Known rows, with every way that one mark hangs from another
gerim{rizati{finab{vuko}} tilu{zava{futebor}}}: +0.69	-0.27	+0.50	-0.10	-2.27	-2.58	-0.51	+0.22	-2.26	-0.97	+0.90	+0.72	-0.28	-0.38	-8.35	-1.23	-2.46	+0.96	-3.70	+0.02	-1.05	-0.10
molomez{rizati vuko{finab{fene{karem}}}}: +1.86	-1.51	+1.55	+0.56	-1.57	-2.28	-1.39	-2.10	-0.49	-2.72	+2.43	+2.25	-1.63	+0.04	+2.62	-0.05	-2.42	+0.78	-1.43	-0.12	-2.15	-0.85
finab{fene{karem} rizati}: +0.97	-1.12	+1.89	+0.30	-1.92	-2.75	-0.45	-1.02	-0.30	-3.27	+1.24	+2.06	-1.43	-0.48	+1.91	-0.78	-3.31	+0.23	-3.30	+0.44	-2.08	-0.63
zava{futebor tilu}: +0.20	+0.73	-0.20	+0.86	-1.68	-2.93	-0.56	+0.51	-1.89	-1.52	-0.73	+0.35	-0.32	-0.88	-4.35	-1.28	-0.25	-0.01	-2.45	+0.35	-1.08	+0.35
rizati{finab{fene vuko} gerim}: +0.91	-0.77	+0.21	+0.34	-1.96	-2.17	-1.10	-1.58	-0.43	-2.07	+1.54	+2.00	-1.02	-0.26	-0.45	-0.46	-3.98	+2.41	-3.12	+0.52	-0.13	-0.32
fene{karem}: +0.46	-0.69	+0.79	+0.48	-1.38	-2.49	-0.61	-0.27	-0.60	-1.51	+0.01	+1.52	-1.39	-0.57	+0.20	-0.80	-2.08	+1.32	-2.58	+0.14	-1.33	-0.49
molomez{rizati{gerim{tilu}} vuko{finab{fene{karem}}}}: +2.32	-0.95	+0.47	+0.40	-1.55	-1.80	-1.21	-2.56	-0.60	-1.79	+3.24	+2.23	-1.40	+0.49	+0.54	-0.26	-4.19	+1.91	-1.09	+0.23	-1.72	-1.05
gerim{rizati{finab{vuko{molomez}}} tilu{zava{futebor}}}: +1.55	-0.12	+0.75	+0.39	-2.40	-2.16	-0.92	-0.22	-2.00	-0.51	+0.94	+0.77	-0.17	-0.23	-8.77	-1.03	-2.18	+0.22	-3.74	-0.09	-0.64	-0.25
finab{fene{karem} rizati{gerim} vuko{molomez}}: +2.05	-0.85	+2.13	+1.02	-2.31	-1.88	-0.81	-2.08	+0.14	-2.66	+2.22	+2.44	-1.24	-0.31	+1.25	-0.37	-5.66	+0.41	-3.45	+0.51	-0.95	-0.81
rizati{finab{vuko} gerim{tilu{zava}}}: +1.01	-0.07	-0.48	+0.33	-1.84	-2.03	-0.61	-0.74	-1.56	-0.05	+1.27	+1.18	-0.58	+0.03	-5.33	-0.74	-3.68	+2.79	-2.93	+0.41	+0.34	-0.15
rizati{finab{fene} gerim{tilu{zava{futebor}}}}: +1.27	+0.29	-0.79	+0.30	-1.78	-2.76	-0.67	-0.96	-1.86	-1.36	+1.26	+0.80	-0.18	-0.30	-5.77	-0.77	-2.36	+1.46	-2.47	+0.65	-0.41	-0.34
rizati{finab{fene vuko} gerim{tilu{zava}}}: +1.30	-0.37	-0.13	+0.21	-2.08	-2.22	-0.81	-1.48	-1.55	-0.89	+1.86	+1.44	-0.64	-0.16	-4.13	-0.37	-4.04	+2.18	-3.24	+0.53	-0.13	-0.30
gerim{rizati{finab} tilu}: +0.72	-0.79	-0.38	-0.64	-1.78	-2.27	-0.72	+0.05	-0.94	-1.09	+0.65	+1.39	-0.94	+0.19	-5.13	-1.77	-1.97	+1.93	-3.32	+0.08	-0.99	-0.31
molomez{rizati}: +1.12	-0.38	+0.23	+0.22	-1.35	-2.25	-0.86	-0.11	-0.73	-1.38	+0.51	+1.27	-0.92	+0.08	-1.47	-1.02	-1.19	+1.05	-1.95	-0.14	-1.04	-0.07
karem{fene}: +0.53	-0.47	-0.20	+0.26	-1.42	-2.36	-1.07	-0.30	-0.64	-1.37	-0.06	+1.86	-1.13	-0.31	+0.67	-0.89	-1.48	+1.36	-3.30	+0.08	-1.20	-0.56
molomez{vuko}: +1.03	-0.19	+0.48	+0.45	-1.47	-2.41	-1.40	-0.57	-1.40	-0.15	+0.48	+1.58	-1.17	-0.06	-0.68	-0.89	-0.57	+2.00	-1.97	+0.05	-1.07	-0.05
futebor{zava{tilu}}: +0.52	+0.18	-0.85	+0.59	-1.50	-3.01	-0.09	+0.34	-1.70	-0.59	-0.96	+0.32	-0.64	-0.93	-4.04	-1.58	-0.22	+0.23	-2.77	+0.13	-0.63	+0.70
molomez{rizati{gerim} vuko{finab}}: +2.07	-0.49	-0.53	+0.52	-1.21	-1.90	-1.10	-1.48	-0.42	-1.16	+2.12	+2.09	-1.09	+0.49	-0.53	-1.04	-2.09	+2.11	-0.78	+0.06	-0.39	-0.44
finab{fene rizati{gerim{tilu}} vuko}: +1.29	-0.32	+0.80	+0.03	-2.33	-1.97	-0.39	-1.40	-0.81	-1.52	+2.27	+2.10	-0.81	+0.00	-1.56	-1.00	-5.14	+1.62	-3.60	+0.78	-1.23	-0.29
molomez{rizati{gerim} vuko{finab{fene}}}: +2.34	-0.77	-0.20	+0.37	-1.45	-2.06	-1.30	-2.20	-0.36	-2.03	+2.72	+2.34	-1.15	+0.32	+0.70	-0.71	-2.45	+1.48	-1.06	+0.16	-0.82	-0.57
molomez{rizati{finab{fene} gerim{tilu{zava}}} vuko}: +2.55	-0.26	-0.04	+0.35	-1.66	-2.25	-1.66	-2.02	-1.75	-0.89	+2.86	+1.32	-0.76	+0.81	-3.94	-0.25	-2.86	+2.48	-1.39	+0.15	-0.56	-0.38
gerim{tilu}: +0.55	-0.01	-0.27	-0.07	-1.53	-2.14	-0.68	+0.04	-1.35	+0.09	+0.09	+1.21	-0.81	-0.10	-3.04	-1.26	-1.33	+1.63	-2.76	+0.30	-1.17	-0.11

Rows
+2.12	-0.22	+0.14	+0.64	-2.21	-1.81	-1.22	-1.88	-1.31	-0.40	+1.93	+1.48	-0.52	-0.02	-4.67	-0.13	-3.75	+1.40	-3.25	+0.43	+0.33	-0.41 => rizati{finab{fene vuko{molomez}} gerim{tilu{zava}}}
+2.11	-0.27	-0.78	+0.24	-1.33	-1.61	-1.07	-1.48	-0.91	-0.28	+2.41	+1.87	-0.92	+0.82	-2.26	-1.08	-2.61	+2.47	-0.86	+0.15	-0.74	-0.49 => molomez{rizati{gerim{tilu}} vuko{finab}}
+1.37	+0.82	-0.34	+0.41	-1.77	-2.65	+0.18	-0.03	-1.84	-0.83	+1.05	+0.84	-0.05	-0.18	-6.35	-1.73	-2.72	+0.85	-2.56	+0.67	-0.66	-0.13 => finab{rizati{gerim{tilu{zava{futebor}}}}}
+2.19	-0.06	+0.52	+0.97	-1.72	-1.40	-1.19	-1.16	-0.29	-0.80	+1.49	+1.64	-0.72	+0.23	-2.16	-0.62	-3.42	+1.25	-2.14	-0.03	+0.13	-0.24 => finab{vuko{molomez{rizati{gerim}}}}
+1.22	+0.13	-0.40	+0.00	-1.69	-2.03	-0.15	-0.43	-0.71	-0.81	+1.22	+1.69	-0.71	+0.28	-3.00	-1.81	-3.55	+1.99	-2.70	+0.70	-0.68	-0.25 => finab{rizati{gerim{tilu}}}
+0.49	-1.52	+1.93	+0.48	-2.09	-2.40	-1.21	-1.47	-0.56	-2.68	+1.30	+1.91	-1.50	-0.54	+1.46	+0.20	-3.93	+1.64	-3.50	+0.26	-1.42	-0.57 => rizati{finab{fene{karem} vuko}}
+2.53	-0.63	-0.01	+0.66	-1.62	-1.88	-1.61	-1.95	+0.11	-2.30	+1.91	+1.78	-0.85	+0.48	-1.37	-0.44	-2.70	+1.16	-1.97	+0.15	+0.11	-0.57 => vuko{molomez{rizati{finab{fene} gerim}}}
+2.08	-0.62	+1.96	+0.75	-2.42	-1.59	-0.76	-2.13	-0.29	-1.74	+2.49	+2.27	-1.08	-0.01	-0.48	-0.36	-6.10	+0.94	-3.56	+0.64	-1.29	-0.85 => finab{fene{karem} rizati{gerim{tilu}} vuko{molomez}}
+1.02	-0.27	+0.65	+0.37	-1.97	-2.06	-0.23	-0.61	-0.39	-1.50	+1.34	+2.03	-0.89	-0.14	-1.06	-1.38	-4.29	+1.81	-3.17	+0.55	-0.40	-0.09 => finab{rizati{gerim} vuko}
+2.54	-0.37	-0.22	+0.41	-1.75	-1.58	-1.59	-1.97	-0.37	-1.38	+2.21	+1.56	-0.67	+0.81	-3.07	-0.43	-3.18	+1.56	-2.09	+0.27	-0.21	-0.63 => vuko{molomez{rizati{finab{fene} gerim{tilu}}}}
+0.74	-1.60	+1.75	-0.31	-2.39	-2.21	-0.96	-1.25	-0.82	-2.43	+1.85	+1.91	-1.40	-0.25	-2.19	-0.56	-4.86	+1.53	-4.16	+0.11	-2.08	-0.75 => gerim{rizati{finab{fene{karem} vuko}} tilu}
+2.20	-1.46	+1.25	+0.76	-1.65	-1.94	-1.10	-1.88	+0.31	-2.97	+1.80	+2.16	-1.33	-0.22	+1.47	-0.15	-2.38	-0.73	-2.09	-0.11	-1.41	-1.03 => vuko{finab{fene{karem}} molomez{rizati}}
+1.50	-0.70	-0.59	-0.24	-1.91	-2.09	+0.00	-1.47	-0.20	-2.16	+2.24	+2.41	-0.85	+0.04	-0.99	-1.58	-3.83	+0.90	-2.85	+0.85	-0.96	-0.62 => vuko{finab{fene rizati{gerim{tilu}}}}
+1.48	-1.08	+1.28	+0.37	-1.96	-1.73	-1.17	-2.08	-0.51	-2.36	+2.80	+1.74	-1.21	+0.39	-0.85	+0.17	-6.09	+2.57	-2.55	+0.30	-1.26	-0.81 => molomez{rizati{finab{fene{karem} vuko} gerim{tilu}}}
+0.97	+0.38	-0.25	-0.22	-1.83	-2.84	-0.13	+0.67	-2.26	-0.56	+0.23	+0.57	-0.21	-0.59	-8.30	-1.90	-0.98	+0.02	-3.07	+0.03	-1.40	-0.12 => gerim{rizati tilu{zava{futebor}}}
+2.33	-0.79	-0.14	+0.48	-1.92	-1.97	-0.46	-1.87	+0.54	-2.58	+2.00	+2.69	-0.89	-0.15	+0.18	-1.32	-2.99	-0.20	-2.79	+0.64	-0.20	-0.69 => vuko{finab{fene rizati{gerim}} molomez}
+2.61	-1.11	+0.38	+0.86	-1.49	-1.76	-0.96	-2.33	+0.67	-2.95	+2.25	+2.35	-1.24	-0.06	+1.18	-0.38	-3.66	+0.04	-1.68	+0.13	-0.67	-1.14 => vuko{finab{fene{karem}} molomez{rizati{gerim}}}
+1.01	-0.99	+0.26	+0.45	-1.54	-2.52	-0.94	-1.67	+0.01	-2.89	+1.32	+1.94	-1.38	-0.32	+0.84	-0.47	-3.92	+2.21	-2.51	+0.51	-0.62	-0.85 => rizati{finab{fene{karem}} gerim}
+1.72	-0.61	+0.59	+0.12	-2.30	-1.91	-1.00	-0.48	-1.53	-0.21	+1.11	+1.28	-0.61	+0.00	-7.38	-1.03	-2.62	+0.75	-3.92	-0.16	-0.25	-0.30 => gerim{rizati{finab{vuko{molomez}}} tilu{zava}}
+1.81	-0.88	+0.16	+0.15	-1.85	-2.45	+0.31	-1.68	-0.55	-2.52	+2.47	+2.18	-1.02	-0.32	-1.44	-1.08	-4.65	+0.40	-2.81	+0.71	-1.14	-0.94 => vuko{finab{fene{karem} rizati{gerim{tilu{zava}}}}}
+1.97	-1.04	+0.84	+0.30	-1.91	-2.06	-0.65	-2.41	-0.48	-2.11	+3.14	+2.68	-1.43	+0.24	+1.16	-0.85	-4.82	+1.72	-2.15	+0.70	-1.78	-1.04 => molomez{vuko{finab{fene{karem} rizati{gerim{tilu}}}}}
+1.56	+0.31	-0.56	+0.11	-1.68	-2.39	+0.14	-0.28	-1.37	-0.47	+1.24	+1.35	-0.50	+0.07	-4.91	-1.72	-3.10	+1.36	-2.71	+0.59	-0.31	-0.18 => finab{rizati{gerim{tilu{zava}}}}
+1.03	-1.64	+1.33	+0.20	-1.89	-2.58	-0.14	-1.36	+0.17	-3.71	+1.67	+2.55	-1.49	-0.55	+2.65	-0.91	-3.27	-0.23	-3.14	+0.47	-1.94	-0.81 => vuko{finab{fene{karem} rizati}}
+1.62	-0.21	-1.11	+0.01	-1.63	-2.22	+0.44	-0.63	-0.86	-0.93	+1.68	+1.82	-0.56	+0.00	-4.18	-1.89	-3.03	+0.92	-2.57	+0.64	-0.09	-0.38 => vuko{finab{rizati{gerim{tilu{zava}}}}}
+2.50	-0.78	+0.66	+0.67	-1.69	-1.64	-1.56	-2.27	-0.11	-2.11	+2.37	+1.65	-1.06	+0.63	-1.51	-0.04	-4.50	+1.64	-2.04	+0.25	-0.76	-1.05 => vuko{molomez{rizati{finab{fene{karem}} gerim{tilu}}}}
+2.65	-0.88	+0.19	+0.59	-1.62	-1.45	-0.91	-2.35	+0.21	-2.09	+2.56	+2.11	-1.09	+0.24	-0.57	-0.40	-4.19	+0.44	-1.79	+0.24	-0.99	-1.22 => vuko{finab{fene{karem}} molomez{rizati{gerim{tilu}}}}
+1.34	-0.99	+0.27	+0.25	-1.70	-2.43	-1.30	-1.64	-0.86	-1.50	+1.50	+2.30	-1.29	-0.29	+1.23	-0.65	-0.83	+0.97	-2.12	+0.21	-1.40	-0.41 => molomez{vuko{finab{fene}}}
+2.37	-0.42	-0.17	+0.17	-1.93	-2.36	-0.50	-1.98	-1.37	-1.12	+2.95	+2.27	-0.81	+0.20	-2.35	-1.15	-3.16	+0.97	-2.21	+0.63	-0.87	-0.53 => molomez{vuko{finab{fene rizati{gerim{tilu{zava}}}}}}
+0.97	-0.51	+0.92	-0.19	-2.52	-2.75	-0.68	-0.54	-2.21	-1.82	+1.49	+0.98	-0.34	-0.55	-7.10	-0.87	-2.77	+0.38	-4.01	+0.13	-1.52	-0.23 => gerim{rizati{finab{fene vuko}} tilu{zava{futebor}}}
